Each row comes from the steps of one path. Every step used is in the known rows, and no mark comes twice. Write the path behind each row, first mark first.
Known rows
zade -> nimoti: [ -2.9   6.6 -39.1 -18.7   1.4   6.5  -3.2  29.6  11.0  19.2 -12.2   1.9
  38.6  -7.7 -10.0  18.8  13.4  -4.6  10.4  29.7  -4.0   4.4  -8.5 -22.3
 -12.1   4.1]
denod -> nimoti -> zade: [ 12.1  24.0 -48.6 -14.8  -3.4   1.7 -13.2  32.6   0.7  16.3 -16.4  23.9
  39.4 -13.3 -15.9  18.1  31.3   2.8  11.5  42.3 -14.7  15.6 -19.3  -6.9
  -3.4  10.3]
nimoti -> zade: [  0.1  20.4 -33.3 -11.4   5.5   4.4  -8.9  28.9  10.6  17.7 -16.3  14.1
  39.3  -9.9  -4.6  20.2  11.3   0.3  13.5  27.6 -13.7   3.6 -16.3 -18.0
  -1.7   6.4]
nimoti -> zade -> gati: [ -2.1  11.1 -41.0  -5.0  17.5   0.4  -8.3  26.8  16.1  27.9 -19.7  10.8
  49.5  -7.2 -11.0  16.4  23.6  -5.3  12.6  28.0 -15.5  14.0 -14.6 -16.2
  -9.3  -3.9]
zade -> gati -> munem: [ -7.5  -6.4 -18.5   8.9  17.0   5.6   5.8   2.1   9.3  32.9  -0.3 -20.0
  41.6  -5.2 -23.2  23.8   7.2  -3.1  17.3  25.0 -11.6  -1.0   3.2 -25.5
 -23.4  -4.1]
lobu -> gati: [ -5.7  13.4 -18.3  -3.6   5.0  14.0   9.8   7.0  -5.2  16.9   0.7   5.5
  18.4  -6.4   0.6  24.7 -10.8  -3.6   3.5   8.9   2.1 -19.3   0.9 -26.7
 -11.5   6.4]
gati -> zade: [-13.5   3.4 -18.1  -4.7   5.1  14.3   4.4   5.2  11.5  19.4   4.0  -1.1
  32.2  -8.7 -14.5  24.8  -2.4   6.6  14.9  21.4  -8.9   4.7  -5.6 -33.3
 -12.7  -1.8]
vunuv -> gati: [ -3.7  17.8 -26.6   1.2   1.4  20.6   1.4  17.9 -11.4  15.2  11.4 -14.8
  24.0 -13.1   1.6  28.9 -10.1  26.1  17.5  29.1  -9.9 -14.7   5.8 -20.2
 -13.8   2.1]
nimoti -> denod: [  5.5  15.8 -28.1 -16.0  -2.4  12.8  -2.8  19.6  14.1  18.4 -11.3  10.7
  47.6 -11.8  -4.9  16.8  15.4   8.6  20.9  38.3   1.8   5.5 -12.8  -8.4
  -6.8   6.3]
munem -> gati -> zade -> nimoti: [-23.8  -6.9 -24.3   1.3  13.8  -1.6  11.0   7.7   9.1  37.3  -2.6  -7.0
  34.3 -20.9 -23.8  12.0   6.8  -8.8   3.3  22.8 -28.9  17.2  -1.3 -22.6
 -29.5  -1.0]
buto -> gati -> lobu: [ -6.7  18.8 -10.1  -5.7  15.4  14.0  17.6  10.8 -13.7   8.7 -13.0 -32.3
  23.8  -7.3  -6.9  15.3 -14.1  14.6  19.4   8.7  -7.2 -16.5  -3.5 -27.2
 -30.2 -13.2]
denod -> nimoti -> zade -> gati -> munem: [  5.1  11.6 -46.7   2.7   7.2  -1.5  -9.1  19.4   8.6  35.1 -15.2   8.8
  46.6 -13.4 -31.0  19.6  40.5  -3.4  14.9  42.4 -23.0  19.3 -14.0  -9.6
 -20.3  -0.2]
meba -> gati -> vunuv -> nimoti -> zade: [-23.0  47.3 -38.5  -4.2  10.3  13.1 -12.2  -7.1  -1.1  14.6   5.2 -14.0
  23.6  -7.3  -3.5  26.9 -13.2  20.6  18.5  31.2 -16.8   3.3 -12.3 -23.4
 -21.8   6.2]
vunuv -> nimoti -> zade -> gati: [ -4.3  27.5 -47.1  -3.5  10.6  -1.0 -14.6  24.4   5.9  23.8 -16.0  12.8
  48.4 -14.5   0.9  30.8  13.7   7.1  10.3  32.4 -15.7   7.0  -4.8 -12.9
  -4.6   5.2]
lobu -> gati -> zade: [-16.4   9.5 -16.3   3.8   6.7  17.4  12.6  -5.4   4.8  21.5   5.4   8.0
  19.6  -7.8  -7.3  26.7  -9.6  -2.3   5.6   7.4  -6.0 -10.6  -3.0 -38.8
 -19.6  -2.5]
meba -> gati: [-15.7  16.9 -24.3  -7.4  19.6  12.2  -1.7  -2.5  -5.2  19.5   4.9 -13.5
  23.2   1.1  -2.5  17.1 -12.8   9.2  15.2  22.4  -5.3   1.5  -5.2 -22.1
 -11.6   4.6]
denod -> nimoti -> vunuv: [ 19.5  26.3 -42.9 -14.4 -19.8   2.0  -9.3  26.6 -13.8   9.7  -2.4  14.6
  41.3 -13.9 -14.5  11.9  31.7  18.4  19.2  39.7  -7.2   9.3 -10.1   1.7
  -3.7  13.2]
denod -> nimoti -> zade -> gati: [  9.1  15.4 -55.9  -9.8   5.8  -3.6 -13.0  31.4   4.9  25.7 -20.1  20.2
  48.0 -10.9 -19.8  15.0  43.2  -2.2  11.4  42.2 -17.3  25.8 -16.0  -5.4
 -10.9  -0.1]
meba -> gati -> buto: [-21.9  22.1 -16.1   4.6  22.3  22.3   8.8 -13.5  -8.2  21.0   5.5 -21.0
  20.2  -3.9  -4.0  20.1  -9.6  15.6  21.0  27.9  -7.3  -0.1   1.2 -32.2
 -23.4   0.2]
vunuv -> gati -> zade -> nimoti -> denod: [-11.8  16.5 -43.4   1.5  -2.1  22.7  -2.5  12.2  18.2  32.5   1.7  -0.9
  42.4 -22.0 -10.5  24.0  15.7  23.5  23.3  42.1 -19.2   7.1 -12.1 -22.6
 -30.0 -12.3]
nimoti -> vunuv -> gati: [  5.0  31.8 -32.1   1.2 -12.3  14.9  -4.5  19.6 -14.2  12.1  10.2  -6.6
  36.6 -17.5   3.4  19.4   3.8  37.3  24.6  29.6 -15.8 -12.5  -0.4  -9.0
  -9.9   4.5]
zade -> nimoti -> vunuv -> gati: [  3.3  27.0 -47.8  -5.4 -11.4  10.2  -7.5  29.1  -2.3  21.5  -1.2  -2.6
  44.1 -18.2  -1.8  16.7  18.6  25.5  20.3  34.2 -17.4  -4.8  -8.2 -11.0
 -17.5  -0.6]
buto -> gati: [  3.0  18.3 -12.7 -12.1   6.5  10.4   8.7  23.0 -10.5  13.5 -11.8 -21.8
  22.2  -8.7  -2.0  14.4  -2.1  13.7  16.4  14.6  -2.1   2.9  -6.2 -20.3
 -16.5  -8.2]
gati -> vunuv -> nimoti -> zade: [-10.2  42.3 -36.1  -9.9  -5.8  12.6 -10.9  15.0   4.7   9.0  -0.5  -2.2
  31.6 -14.5  -6.2  33.5  -3.5  17.3  16.3  32.5 -13.8  -0.4  -9.0 -23.4
 -15.8   9.8]

Which path is each row?
[-10.9  11.0 -39.6   0.2  24.7   3.9   0.3  17.4  13.9  21.9 -21.5  -0.2
  50.5  -6.3 -14.1  15.9  13.6  -4.9  15.7  22.9 -21.6  -2.8 -11.3 -22.4
 -21.5  -8.6] => nimoti -> zade -> gati -> lobu
[ -1.7  37.0 -40.0  -9.5   0.0   3.7 -15.6  25.8   0.4  14.9 -13.8  15.4
  39.1 -17.2   5.6  33.7   2.3  11.9  10.5  33.3 -14.1  -1.6  -6.1 -14.0
   1.7  14.5] => vunuv -> nimoti -> zade
[ -9.7   8.1 -39.4 -13.0  -0.8  12.0  -2.3  14.4  33.5  31.3 -11.7  13.6
  51.5 -16.2 -18.8  16.0  26.8   0.4  18.5  39.0 -10.0  19.8 -21.8 -23.6
 -22.9  -6.6] => gati -> zade -> nimoti -> denod
[-17.5  29.3 -26.2   1.4   4.6  -0.4   1.3   9.7  -5.3  21.1   0.3 -11.6
  27.4 -25.0 -11.9  21.7  -7.6  10.6   7.8  27.8 -30.0   4.8   1.6 -13.1
 -25.1  13.4] => munem -> gati -> vunuv -> nimoti -> zade
[-15.1   4.1 -28.1   2.6   3.6  -5.9   7.9   9.7   6.1  35.1  -2.6  -2.6
  42.9 -25.3 -21.6   4.1  17.3   0.7  10.4  23.1 -33.2  17.0  -3.8 -14.1
 -26.0   0.2] => munem -> gati -> zade -> nimoti -> vunuv
[-16.1   4.1  -4.7  10.4  15.3   8.9  21.1   2.9 -12.5  25.9   0.2 -18.7
  24.8 -20.2 -13.0  14.9  -4.3   4.3  10.6  24.5 -20.7   0.4  14.8 -20.9
 -26.3   8.0] => munem -> gati -> buto
[-11.7  28.3 -45.5   0.4  15.9   1.6  -7.1  15.8   2.6  19.3 -16.6   3.9
  49.9 -14.8  -3.0  31.1   4.7   5.6  12.3  27.9 -21.5  -8.0  -1.1 -18.5
 -16.1   0.4] => vunuv -> nimoti -> zade -> gati -> lobu
[ -7.1  25.3 -40.7  -6.6  -1.0  13.4  -5.1   8.1  11.9  20.1  -1.8  -9.2
  48.4 -13.6 -14.3  26.2  11.3  17.6  20.6  40.0  -2.9  11.0  -3.7 -13.5
 -27.2  -2.7] => zade -> gati -> vunuv -> nimoti -> denod
[-22.7  39.4 -30.3  -4.1   8.0  16.9  -6.1 -12.4  -8.0  11.0  16.0 -26.6
  17.4  -4.9  -3.4  29.2 -24.3  24.3  17.8  27.9  -6.3  -1.7  -1.5 -25.9
 -23.3   7.0] => meba -> gati -> vunuv -> nimoti
[  4.3  19.6 -49.8   0.8   7.6   6.7  -4.0  22.6   2.7  27.4 -19.2  13.2
  45.1 -15.3 -21.5  17.6  45.4   4.1  14.9  45.5 -18.1  24.7 -13.4 -13.4
 -21.6  -2.6] => denod -> nimoti -> zade -> gati -> buto
[-12.4  20.1 -37.3  -4.4   4.1  11.0  -2.2   7.6   2.5  14.5   5.2 -18.5
  36.8  -7.7 -12.3  30.5  -1.0  13.6  15.1  28.0  -3.3   3.5   5.1 -22.3
 -24.5  -0.4] => zade -> gati -> vunuv -> nimoti
[ -9.1   8.9  -8.3  11.7   7.2  13.3  15.0  -7.5  -0.5  26.5   4.6  -9.0
  18.2  -8.1 -12.2  29.9 -14.1  -4.6   8.3  10.4  -7.4 -27.0   1.9 -34.7
 -22.2   6.2] => lobu -> gati -> munem
[-12.8  13.8 -35.6  -3.0   2.0  15.1   6.3   2.9  23.6  34.2  -8.8  19.6
  38.1 -15.3 -10.6  20.4  14.8  -7.1  10.2  23.0  -8.6   2.1 -18.5 -29.6
 -28.7  -7.4] => lobu -> gati -> zade -> nimoti -> denod
[ 18.5  33.2 -47.0  -2.8 -20.3  10.5  -7.5  24.9 -23.7  12.2   7.8   5.5
  35.9 -20.9  -8.1  18.7  25.6  35.4  21.4  43.4 -14.8   1.6  -3.9   1.9
 -11.8   7.7] => denod -> nimoti -> vunuv -> gati
[-10.3  18.6 -39.9  -6.1  11.9   6.7  -6.1  18.4  19.9  22.8 -12.1  -3.9
  43.9  -6.1 -19.3  16.5  18.4   0.5  17.1  27.9 -16.4  14.2 -17.1 -21.9
 -22.7  -7.5] => nimoti -> zade -> gati -> vunuv
[ -0.7  45.3 -23.6 -12.7  -9.4  17.6   1.6  11.7  -3.9  10.9  -6.6 -24.9
  28.6 -19.8  -3.7  21.9  -2.6  32.8  24.9  31.4  -2.4   6.6 -11.1 -15.8
 -30.9  -6.3] => buto -> gati -> vunuv -> nimoti -> denod
[-26.7  12.5 -21.7  -0.4  20.8  15.8   0.8 -15.6   4.9  24.6  11.5 -12.3
  24.5  -2.4 -11.1  19.3 -12.5   9.2  17.6  19.6 -11.9   9.6  -8.2 -32.8
 -19.4  -5.2] => meba -> gati -> zade
[ -6.5  23.5 -39.0   7.9  10.8  -0.4  -9.8  11.6   8.9  31.0 -11.3   1.7
  48.6 -18.2  -9.4  33.7  10.8   4.7  14.5  34.2 -23.4   0.7  -1.9 -18.5
 -14.2   4.2] => vunuv -> nimoti -> zade -> gati -> munem
[  3.7  21.9 -55.5  -9.7   1.0   3.2 -12.0  24.2   7.3  21.3 -11.9   7.8
  42.1 -10.6 -28.7  16.0  39.3   3.8  15.2  41.7 -17.2  26.7 -18.5 -10.8
 -23.8  -2.3] => denod -> nimoti -> zade -> gati -> vunuv
[-14.5   1.9 -34.4  -9.9   4.2  11.3  -0.2  13.6  21.4  25.9  -5.0   3.6
  38.5  -9.8 -19.1  21.4  11.6  -2.6  12.9  27.5 -12.0  12.4 -12.7 -33.2
 -21.2  -5.2] => gati -> zade -> nimoti
[ -9.5  32.9 -28.3 -11.1 -10.0  16.9  -3.6   7.7  -3.1   3.3  11.0 -16.4
  24.7 -10.2  -7.4  36.1 -13.7  22.4  17.1  30.5  -0.8  -8.0   2.4 -24.7
 -17.8  11.0] => gati -> vunuv -> nimoti
[ -4.8  48.2 -26.8 -10.2  -2.0  12.7  -2.3  17.5  -5.4  10.4 -11.3 -22.2
  22.3 -18.0  -2.9  23.9  -4.0  27.4  18.9  24.2 -14.1   6.5 -13.4 -22.7
 -27.5  -6.6] => buto -> gati -> vunuv -> nimoti -> zade
[-13.4  25.4 -22.8  -2.1  -2.3   4.5   4.2   3.2  -3.0  23.0   4.1 -14.0
  34.0 -27.0 -13.9  20.6  -3.9  17.2  12.3  36.4 -18.6   5.2   4.2  -6.3
 -28.7  13.5] => munem -> gati -> vunuv -> nimoti -> denod
[ -3.1  24.1 -28.6  -7.9  -1.6   8.3   3.4  16.5   5.0  23.9 -14.0 -12.0
  38.6 -17.5 -12.4   6.9  20.1  17.9  21.8  17.9 -16.5  18.0 -20.6 -23.3
 -27.6 -19.1] => buto -> gati -> zade -> nimoti -> vunuv
[-10.0  21.4 -17.9  11.9   3.7  31.2  12.5   6.8 -12.6  16.8  10.2 -21.9
  20.2 -16.6  -0.1  32.6  -7.6  32.5  23.0  33.8 -11.4 -17.0  10.3 -29.0
 -26.0  -1.3] => vunuv -> gati -> buto
[  4.0  31.2 -35.4 -13.5  -9.1  11.3 -10.4  18.7   2.7  16.0  -8.5  12.3
  47.3 -19.7   3.7  30.8   4.6  19.5  17.4  44.5   1.0  -0.2  -3.2  -6.7
  -2.3  13.5] => vunuv -> nimoti -> denod
[ -9.6  13.3 -24.3  -9.6   8.0  11.4   6.9  14.8   9.4  26.6 -14.1 -15.9
  29.3 -13.6 -14.1  13.9  11.0   7.0  16.7  17.6 -12.0  16.7 -16.2 -32.3
 -30.3 -20.5] => buto -> gati -> zade -> nimoti
[-10.6  19.8 -34.6   1.1  -3.3  10.9   6.0   2.6  11.8  26.6  -3.1  15.3
  35.1 -14.5  -8.7  17.3  13.7  -0.7  10.1  12.2 -13.1  -3.9 -13.3 -29.9
 -23.6  -5.0] => lobu -> gati -> zade -> nimoti -> vunuv
